Known rows, with every step that occurs
nado/natot/reve: [  9  24 -33  15  19  -4   8 -22  24   1   6 -21 -18  -2  -3  -1 -20  11
  10 -39  24  14 -23  -1  10]
natot/reve/fired/leziz: [ -1  33  31   3  18 -35   8   4   9 -10  17   3 -16   4   8  -6 -15  -8
 -28  36 -16  -1   8  -7 -29]
dezad/leziz/nado: [ -4   3  14  -8 -14  11  -6 -22   8  -8 -16 -26 -10  -6  -9  13  -4 -24
  38 -13  21  -5  23   1  31]
nado/natot: [ 15  10 -33  10   2  13   4 -33  21   1  -3 -16  -2  11  -5   1 -13  14
  26 -36  12  21 -17  -2   3]
gumo/natot/nado/leziz/dezad: [-34 -58  11   2  28  -1   8  -9  36  -1 -21  14  12  -9  -2 -11   6  19
 -33 -32  33  25   7   4  31]
gumo/leziz: [  7 -30 -22  -7   3  19  16  -1  16  18  -3   0   3  10  -7  -7   7   8
   9  -6 -13  33  -3  -2 -23]
dezad/leziz/nado/natot: [ 16   1  -2   3 -13  16 -10 -27   7 -11 -26 -23   0   0  -9  19 -14 -14
  39 -29  41  15  22   2  34]
fired/leziz/dezad: [ -6 -29  15   4  13 -14  34 -39  24  12  19  34  19 -10 -16 -21  10  14
 -37   5 -24  19 -10 -25  13]
digaz/dezad/leziz/nado/natot/gumo: [ 21  -8  -7 -13   2  27 -31   4 -29   0 -43 -37  -8   0   5  30   1 -30
  18 -21  49  -3  41  20  33]
gumo/leziz/dezad: [-15 -53   4  -4  22  -1  37 -19  19  27   5  40  14 -14  -6 -19  14  23
 -44 -13 -14  28 -22 -12  -1]
fired/leziz/dezad/digaz: [-21 -46  27  16  22   2  50 -54   2  16  15  66  18 -13  -5  -9   7   4
  13  12 -39  -2 -21 -25  16]
digaz/dezad/leziz/nado/natot: [ 19 -34 -12  -8  14  23   0 -27  -1  -3 -31   3  10   8 -12  18 -10 -16
   1 -26  61   8  23   8  28]
dezad/leziz/fired/reve: [-27   5  68 -27 -36 -12   0  21 -15 -26  13  -7  20   3   7  -9 -15 -16
  -4  30 -21 -58 -16   9 -28]
nado/leziz/fired/reve: [-24 -19  57 -24 -35  14   5  45  -3 -19   4  19  32   5  -1  -2  -7   0
 -29  39 -15 -24  -9   9 -39]
nado/natot/reve/fired: [ -3  49   9  14  26 -27  -4  -4   8 -11   2  -5 -26   0  18   4 -32   6
 -20 -13  19  -2 -17   4 -15]
digaz/dezad/leziz: [ -7 -32 -13 -21  32  15  21 -30  -3   7  -6 -17   6  15  -4  -9  -5 -19
  19 -20  11 -12 -14   4 -10]
leziz/fired/reve/natot/nado: [-16  17 -13   0 -24 -19 -28  36 -24 -22  16  -9  -1   1   6  -4  10   2
 -12  21  -4 -52 -14  18  12]
nado/leziz/dezad: [-26 -47   8  -4  21  15  37 -23  23  15   0  25  20 -16  -8 -13   5  15
 -30 -20  -2  24 -25 -13   6]
gumo/natot/reve: [  1  26  -7   8  17 -17   4 -12  37   1  10 -16 -23   2  -4 -14 -15  14
  12 -34  21   3 -11  -4  -2]
gumo/natot: [  6  13  -5   3  -1   0  -1 -21  32   2   1  -9  -5  13  -7 -11  -8  15
  28 -31  11  11  -4  -5 -10]
dezad/leziz: [ -9   3  -9 -10   3   9  12 -29   6   0   1 -42  -4   6  -1  -6 -10 -17
  54 -23  -9  -5 -13  -2  -4]
reve/fired: [-17  42  30  -2   5 -15  -4  -8   5  -9   1  -1 -20   7  16   0 -14  -4
   1   8 -11 -18 -10   1 -28]
leziz/fired: [ -7  16  28  -2 -16  -9  -4 -10  11 -11   4  13 -13  -5  14  -9  -9   8
  -9  10 -14 -19  -5   4 -25]
fired/reve/natot/nado/leziz/dezad: [-37 -45 -32  -2  18   4  14  23 -12   4  13   0  33  -9 -16  -9  25   6
 -30 -11   7  -9 -34   0  44]
nado/natot/gumo/leziz: [ 29  -7 -36  -2 -12  28 -18  23 -12  19 -20 -38  -3   7   8  11   7   5
  24 -17  -8  40  14  13 -16]
digaz/dezad/leziz/nado: [ -1 -32   7 -18  14  17   4 -22   0  -1 -23  -2   0   3 -11  11   2 -27
   4 -11  43 -12  25   7  24]
gumo/leziz/fired/reve/natot: [ 10 -16 -16 -11 -27   0   3  48 -28   6  25  26  29   8  -4 -14  13  11
 -25  34 -35 -13 -23   1 -42]

Rows
[ -1  44   2 -19 -40  -6 -31  52 -63 -10  19 -55   6  -5  17  -4   7 -25
  31  23 -43 -63 -15  13 -19]
dezad/leziz/fired/reve/natot/gumo
[ 31  43  39   6 -32  -8 -48  29 -21 -16 -29  -8 -13   3  13  35  -2 -16
 -12  39  11  12  71   8   7]
reve/fired/leziz/nado/natot/gumo
[ 11 -29   2  -5 -16  20  -2   8  18  10 -20  17  -4  -1 -13  14  13   1
  -3   5  18  31  35   0  10]
gumo/leziz/nado
[-30 -20  71  15  28 -22  39 -37 -15   3  10  86  11 -10  17  -3  -5  -3
 -11  39 -45 -21 -14 -20 -10]
reve/fired/leziz/dezad/digaz
[-47 -74  25  16  34  15  24 -22  14   4 -26  48  13 -11   9   2   3   8
  21 -25  18   4  -5   5  35]
gumo/natot/nado/leziz/dezad/digaz
[ 34   9 -88   1  -2  25 -15  29 -34  34   3 -47 -10   3   4  -2  29  -1
  48 -15 -35  29  -3   3 -15]
reve/natot/gumo/leziz
[-40 -27  24  16  27   5  42 -56   0  17   8  56  -3 -20   8  -5   0   6
  30 -19 -22 -23 -46 -15  24]
leziz/dezad/digaz
[  4  20  32  -1   1 -18   3  -6   4 -11   8  10   1  16   4  -4  -7  -6
 -13  40 -29   6  16  -8 -37]
reve/fired/leziz
[ 21  12 -10  12 -15  14 -14 -23  20  -6 -21   2  -8  -1 -13  21  -7   8
  13 -26  46  22  20   0  38]
leziz/nado/natot
[  0  -9 -13 -10 -26  13   3  44 -25  -7  21  11  37   5  -7  -9   5   4
 -10  26 -24 -17 -28   0 -35]
nado/leziz/fired/reve/natot
[ 30  17  36  12 -14 -11 -19  -3   4 -20 -18  32   6  10  -4  23 -11  -4
 -28  34  21  25  52  -3   2]
reve/fired/leziz/nado/natot
[ 17  36 -30   4 -12  17 -26  -1  -8   5 -14 -54 -20   3  11  13  -3   1
  44 -30   1  11   1   9   8]
nado/natot/gumo
[  4  33  54   6   1 -34 -10  14  11 -18  -1  21 -21  -8   1  15  -9 -15
 -43  46  15  -2  46  -6   4]
natot/reve/fired/leziz/nado
[  1 -22 -50   7   0  13 -18  21 -12 -11 -10 -11  -1  -3  11  -3  11   5
   5   4   0   6   6  16  -2]
reve/natot/nado/leziz/fired
[  9  -3 -20 -12 -12  22 -14  30 -11  22 -13 -41 -14   2   8   6  18  -4
  26   0 -25  20  16  10 -21]
natot/gumo/leziz
[-14   7  64  10  39 -63  23  -8  25  -4  20  55   2 -12   7 -24 -14  19
 -87  18  -4   2   2 -19 -13]
gumo/natot/reve/fired/leziz/dezad
[  0  28 -10  -4 -27 -11  -6  27 -24  -9  33  10  13   3  -1 -14   4   7
  -8  21 -27 -43 -37  -1 -20]
leziz/fired/reve/natot
[ 12 -13 -64   3  17   5   5  13 -30  42  10  -7   0 -21   5 -14  36  13
  -9 -21 -35  24 -22  -8   7]
reve/natot/gumo/leziz/dezad
[  6 -31 -12   1   7   9   4   8  -8  28 -15   2   7 -17  10  -1  13  20
 -33 -23  -7  37  -5   1   8]
nado/natot/gumo/leziz/dezad
[  2  30 -50  -2 -10   5   5  10 -16   6  35 -22  14  13 -21 -10  10   2
  30  -8 -17 -23 -46  -9   4]
fired/reve/natot
[  4  15 -86  16  16   2 -16 -15  -3   3   5 -43 -24   4  -3  -4  17   2
  46 -32   6   1 -13   7  36]
reve/natot/nado
[ -7 -23  22  -8 -13  18   6  11  10 -10  -9  17  10  -3   9  -5  -7   6
 -10  17 -10   9   3   6 -37]
nado/leziz/fired
[ 22  -6  12   3 -24   7  -4 -14  22  -6  -6  12   1   3 -23  11  10  -6
   3  24  10  21  47 -11  22]
fired/leziz/nado
[ 26 -20 -19  11   5  10  -1  11  19   8 -19  12 -10  -9 -12  18  -5  11
 -24 -16  49  44  27   3  22]
gumo/leziz/nado/natot/reve
[ -8 -31  27 -22  15  -1   9 -14 -12  -9  -8  13   6   3  14 -13 -10 -13
 -20   8   2 -30  -3  12 -32]
digaz/dezad/leziz/fired
[-25  15  61 -17 -38 -14  -3  26  -2 -21  16  18   9   1   4  -6  -8   4
 -26  34 -14 -51 -17   7 -26]
leziz/fired/reve
[ 18  27  13  15  21 -28   4  -3   7 -13   8   7  -4   8   6   0 -26   3
 -29  18   1  18   8  -6 -24]
nado/natot/reve/fired/leziz
[  5  54 -47  -8 -27   9 -26  40 -43   9  25 -62  -4   5  -4   3  20 -12
  46  -2 -28 -35 -26   3   7]
fired/reve/natot/gumo
[ 34   1  -8  19  -3  -3  -2 -11  25  -8  -4   8  -5  -5 -22  15  -7   3
 -18   3  39  35  40  -9  35]
fired/leziz/nado/natot/reve
[ 22  55 -81   7  -4  14 -25   5 -30  19  12 -65 -28  -2   7   0  21  -5
  66 -27 -26  -4 -14   0   9]
reve/natot/gumo
[-15  17 -52   2  -5  -2 -18  20 -13  -6  18 -39   0  12 -12   0  17  -4
  28  -9   3 -32 -24   9  35]
fired/reve/natot/nado
[-11  52  38   6  25 -39  -7   5  21 -11   6   3 -30   3  17  -7 -26   7
 -19  -7  16 -15  -6   2 -28]
gumo/natot/reve/fired
[  8  19  55   1 -17 -17 -15   4   6 -19 -10  29  -6   5  -2  18  -2 -14
 -26  50   4   2  54  -7  -3]
reve/fired/leziz/nado
